Each row was made from one walk, in order. Every step used is in the known rows, and no mark comes twice. Write each row's walk.
Known rows
sonebem -> rudom -> neros -> vage -> pudat: [-1.83 -1.49 -2.08 -0.59  3.39 -1.66  1.46 -1.61  3.06  0.54  1.06 -0.94
  0.00  1.85 -0.28  1.53 -1.01  1.10  1.46  1.47  1.90 -0.74 -2.15]
zubub -> pudat -> lekimod: [-2.81  1.68  1.91  1.42 -0.60 -1.17 -2.47 -0.92 -0.46 -1.35 -1.94  1.45
 -0.25  1.84 -0.80 -1.79  0.34 -0.64 -0.51 -2.24 -2.23  0.67  5.42]
vage -> sonebem -> rudom -> neros: [ 2.28 -3.24 -2.97 -1.04  0.19 -1.86  1.73 -0.96 -0.47 -0.01 -0.23  0.79
 -0.31  2.03 -0.46  2.02  1.04  0.52  2.56  2.15  0.09 -1.10 -4.19]
neros -> vage -> lekimod: [-2.99  0.15  0.81  0.63  2.16 -0.10 -0.91 -1.31  1.65 -0.23  0.56  0.12
  0.67  2.35 -0.19  0.65  0.97  0.36  1.35 -0.83  1.89 -0.58  1.78]
pudat -> zubub -> sonebem -> rudom -> neros -> vage -> lekimod: [-0.02 -1.52 -1.16  0.96  1.67 -0.51  0.65 -1.90  2.67 -0.80  2.16  0.94
 -0.07 -0.71 -0.01  1.54  1.18 -0.55 -0.09  2.00  3.08  0.36 -1.06]
sonebem -> pudat -> rudom -> neros -> vage -> lekimod: [-1.66 -1.02  2.08  1.70  1.74  0.67 -1.42 -0.55  3.08 -0.30  0.68  0.05
  0.20  2.47 -1.37  1.51  0.70  0.24  0.93  1.45  2.98  0.66  0.46]
rudom -> sonebem -> pudat -> lekimod: [-0.18  0.77  2.36  2.03 -1.00  0.40 -3.46 -0.61 -0.86 -0.86 -2.23  0.31
  0.37  2.79  0.30 -2.18 -0.36 -0.49 -0.02  0.14 -0.35  1.85  5.09]
pudat -> lekimod: [-1.92  1.73  2.79 -0.57 -0.27 -1.48 -2.01 -1.09 -0.72 -0.91 -1.19  0.80
  1.05  3.19  0.69 -1.42  0.01 -0.33  0.61 -1.61  0.95  0.42  4.84]
neros -> rudom -> sonebem -> pudat -> zubub: [ 3.80  1.53  2.95  0.96 -1.55  2.75 -0.49  0.22 -3.15  0.80 -0.10  0.33
 -0.83 -1.10 -0.14 -1.42  0.04 -1.35 -3.12 -1.17 -3.62  1.05  1.18]
rudom -> neros: [ 0.02 -1.10 -1.59 -1.47 -0.47 -1.89  1.53  1.24  0.30 -0.82 -0.29 -0.65
 -0.38  1.36 -0.01  2.05 -0.86  0.10  2.08 -0.24  1.15 -1.25 -2.39]
pudat -> rudom -> neros -> vage -> lekimod: [-1.33 -0.72  0.83  0.88  1.52 -0.43 -0.70 -0.91  2.71 -0.71  1.25 -0.08
  0.09  2.40 -0.70  2.09  0.90  0.74  1.14  0.70  4.80  0.09  0.19]
pudat -> zubub: [ 1.13  2.29  2.24 -2.43 -0.48  1.07  1.04 -0.81 -2.62  0.53  0.46  0.87
  0.48 -0.17  0.59 -1.24 -0.74 -1.31 -2.32 -3.52 -3.02 -0.69  0.39]
zubub -> sonebem -> pudat: [-2.46  0.95  0.29  1.90 -0.11  1.14 -0.39  2.09 -1.06  0.55 -2.11  0.02
 -0.03 -2.07 -0.19 -1.91  0.12 -0.85 -0.20  0.15 -4.82  0.10  2.32]
zubub -> sonebem -> rudom -> neros -> vage: [-0.82 -3.00 -3.59 -0.92  0.48 -2.54  2.53 -0.08  2.45  0.60  2.13 -1.22
  0.19 -2.47  1.09  2.80 -0.32 -0.06  2.43  1.71  3.40 -0.38 -2.55]
neros -> rudom -> sonebem -> pudat: [ 2.19  0.09  0.36  3.04 -1.10  1.77 -1.40  1.72 -2.14  0.74 -1.74 -0.83
 -1.03  0.29 -0.67 -0.65  0.70  0.26  0.28  0.31 -3.09  0.63  2.12]
sonebem -> rudom -> neros -> pudat: [ 0.27 -2.01 -1.99 -2.47  0.55 -0.66  0.36  0.19  2.45 -0.16  0.81 -0.80
  0.94  0.55 -0.68  0.87 -1.15  1.10  1.99  1.56  1.26 -1.08 -4.60]
neros -> vage: [-3.09 -0.30  0.12 -1.99  0.50 -1.10  0.98 -0.04  0.77  1.21  1.14 -1.72
  0.97 -0.08  1.13  1.17 -0.76 -0.06  1.74 -2.21  1.80 -1.04  0.42]
zubub -> sonebem -> pudat -> rudom: [-0.66  2.09  2.05  2.16 -0.45  2.11 -1.15  1.90 -1.62  1.22 -1.58  0.27
  0.18 -1.15 -0.53 -2.01  0.90  0.39 -1.37 -0.01 -3.10  1.07  3.48]
neros -> rudom -> sonebem -> pudat -> lekimod: [ 0.81  0.87  3.23  2.84 -1.35  0.07 -3.49 -0.10 -1.14 -0.58 -1.70  0.32
 -0.19  2.34 -0.02 -1.69  0.61 -0.45 -0.26  0.74  0.18  2.06  5.61]
neros -> pudat -> zubub -> sonebem: [-1.03  2.28  0.37 -1.31 -1.21  0.97  0.52  0.73 -1.15 -0.38  0.76  0.27
 -0.06 -4.46  1.89 -1.72 -0.19 -0.68 -3.06 -1.44  0.33 -0.11 -0.32]

Write each row's walk
[-0.41  1.11 -0.28 -1.46 -1.54  0.15  1.13  1.12 -0.17 -1.00  1.13  0.12
 -0.49 -4.34  1.73 -0.38 -0.56 -0.68 -2.71 -0.34  2.00 -0.09 -1.93]	rudom -> neros -> pudat -> zubub -> sonebem
[ 2.81 -1.71 -3.47 -0.52 -0.30 -1.41  2.73 -0.17  0.02 -0.40  1.02  0.65
 -0.41 -2.52  0.28  1.05  0.17 -0.55  0.18  2.06 -0.51 -0.28 -3.21]	pudat -> zubub -> sonebem -> rudom -> neros
[-0.39 -3.15 -2.65 -1.78  0.84 -2.29  2.29 -0.68  2.64  0.93  2.17 -1.42
  0.70 -0.38  0.37  2.97 -1.01 -0.04  2.99  0.95  2.77 -0.70 -3.09]	sonebem -> rudom -> neros -> vage
[ 3.64  0.51 -2.16  2.01 -1.91 -0.37 -0.16  1.18 -3.30 -0.19 -0.62 -1.40
 -1.65  0.09  0.82  0.77  1.52  1.54  0.61 -0.85  1.26 -0.06  1.79]	neros -> rudom -> sonebem
[ 0.99  0.05 -0.77  2.04 -0.60  2.15 -1.34  1.08 -1.82  0.46 -2.45 -1.02
 -0.34  0.72 -0.45 -1.38 -0.67  0.08  0.47 -0.21 -4.01  0.38  1.45]	rudom -> sonebem -> pudat
[-0.49  2.36  0.68  1.57 -0.44  1.16 -0.93  0.71 -2.05  0.68 -1.52  0.53
 -0.73  0.16 -1.87 -1.25  0.94  1.08 -1.04 -2.88 -3.96  0.16  3.05]	zubub -> pudat -> rudom
[-0.14 -1.83 -3.04 -1.60  0.14 -0.91  0.63  0.72  2.36 -0.54  0.83 -0.83
  0.44 -1.60  0.04  0.70 -0.65  1.00  1.37  2.22  1.92 -0.78 -4.29]	zubub -> sonebem -> rudom -> neros -> pudat
[-2.13 -0.83  0.89  2.65  1.29  0.40 -1.13  0.03  3.03 -0.65  0.72  0.11
 -0.32  0.28 -0.70  1.31  1.24  0.11  0.32  2.26  3.47  1.05  0.82]	zubub -> sonebem -> pudat -> rudom -> neros -> vage -> lekimod
[ 1.38 -0.13  0.03 -0.80 -0.77 -0.98  0.82  1.25 -0.01 -0.27 -0.03 -0.58
 -0.28  1.47 -0.53  1.81 -0.19  0.99  0.96  0.07  2.40 -0.24 -1.14]	pudat -> rudom -> neros
[ 0.69  1.92  4.19 -1.13 -0.27  2.66 -0.07 -0.30 -2.18  1.20 -0.31  1.19
  0.58 -0.21 -0.60 -2.16 -1.06 -2.07 -2.77 -2.31 -5.90  0.13  0.70]	sonebem -> pudat -> zubub
[ 1.66  0.24 -2.38 -0.75  0.50  0.66  1.28 -1.19 -0.86  0.82  0.91  0.97
  0.81 -3.69  0.56 -1.94  0.64 -0.25 -1.44  0.66 -3.28 -0.14 -0.89]	neros -> pudat -> zubub -> sonebem -> rudom
[ 2.88  1.29 -2.86  3.13 -1.74  1.46 -1.16  0.59 -3.02 -0.32 -1.85 -0.93
 -1.81 -0.21 -0.38 -0.70  0.73  2.03 -0.84 -1.95 -1.31  0.78  2.49]	zubub -> pudat -> rudom -> sonebem
[-0.04  1.97  3.38  0.98  0.06  2.41 -1.55  1.09 -1.61  1.71 -1.58  0.17
  0.76  1.52 -1.47 -1.83  0.18  0.49 -0.51 -0.91 -3.80  0.65  2.93]	sonebem -> pudat -> rudom
[ 0.75  0.71  2.39 -3.68 -0.95  0.89  0.57 -0.09  0.46 -0.40  1.73  0.09
  0.37 -0.61  0.31  0.12 -1.96 -0.83 -2.15 -1.52  1.35 -0.59 -3.75]	rudom -> neros -> pudat -> zubub
[ 2.21  0.42 -2.98 -0.07  0.44  0.14  2.01 -1.22 -2.04  0.93  0.50  1.33
  0.55 -3.40  0.58 -1.78  1.09 -0.53 -1.12  0.30 -4.58 -0.18  0.33]	pudat -> zubub -> sonebem -> rudom
[ 0.25 -2.54 -1.35 -2.38  0.16 -0.57  0.10 -0.34  1.68 -0.22  0.42 -0.20
  0.46  1.39 -0.42  1.15 -0.19  1.17  1.82  1.97  2.27 -1.14 -5.61]	vage -> sonebem -> rudom -> neros -> pudat
[ 0.25 -0.64  4.53 -1.53 -0.78  1.58  0.32 -0.79 -0.78  0.88  0.71  1.18
 -0.30  0.13  0.18  0.32 -0.58 -2.27 -2.27 -0.66 -0.69  0.37 -2.57]	rudom -> neros -> vage -> sonebem -> pudat -> zubub
[-1.34  0.97 -0.67 -0.26  0.38 -0.64  1.93 -0.07  0.51 -0.61  1.47  0.00
 -1.20 -3.53  1.87  0.23 -0.40 -0.63 -2.86  0.13  2.77  0.10 -0.91]	rudom -> neros -> vage -> pudat -> zubub -> sonebem
[ 1.68 -2.28 -5.03  0.00  0.14 -2.14  2.44  0.42  0.57 -0.39  0.17  0.00
 -0.38 -1.74  0.10  1.45  0.42  0.24  2.04  2.59 -0.32 -0.67 -2.69]	zubub -> sonebem -> rudom -> neros
[-3.03  2.40  2.64  0.31  1.79 -1.31 -2.34 -1.95  0.32 -1.02 -1.51  1.08
  0.55  4.68  0.19 -2.06 -0.24  0.43 -0.25 -0.68  1.05  0.46  4.69]	vage -> pudat -> lekimod
[-1.43 -0.85 -0.26 -2.76 -0.36 -0.62  0.02  1.38  2.25 -0.84  0.41 -1.36
  0.49  0.81 -0.10  1.20 -1.63  0.90  1.59  0.03  3.12 -1.27 -3.99]	rudom -> neros -> pudat
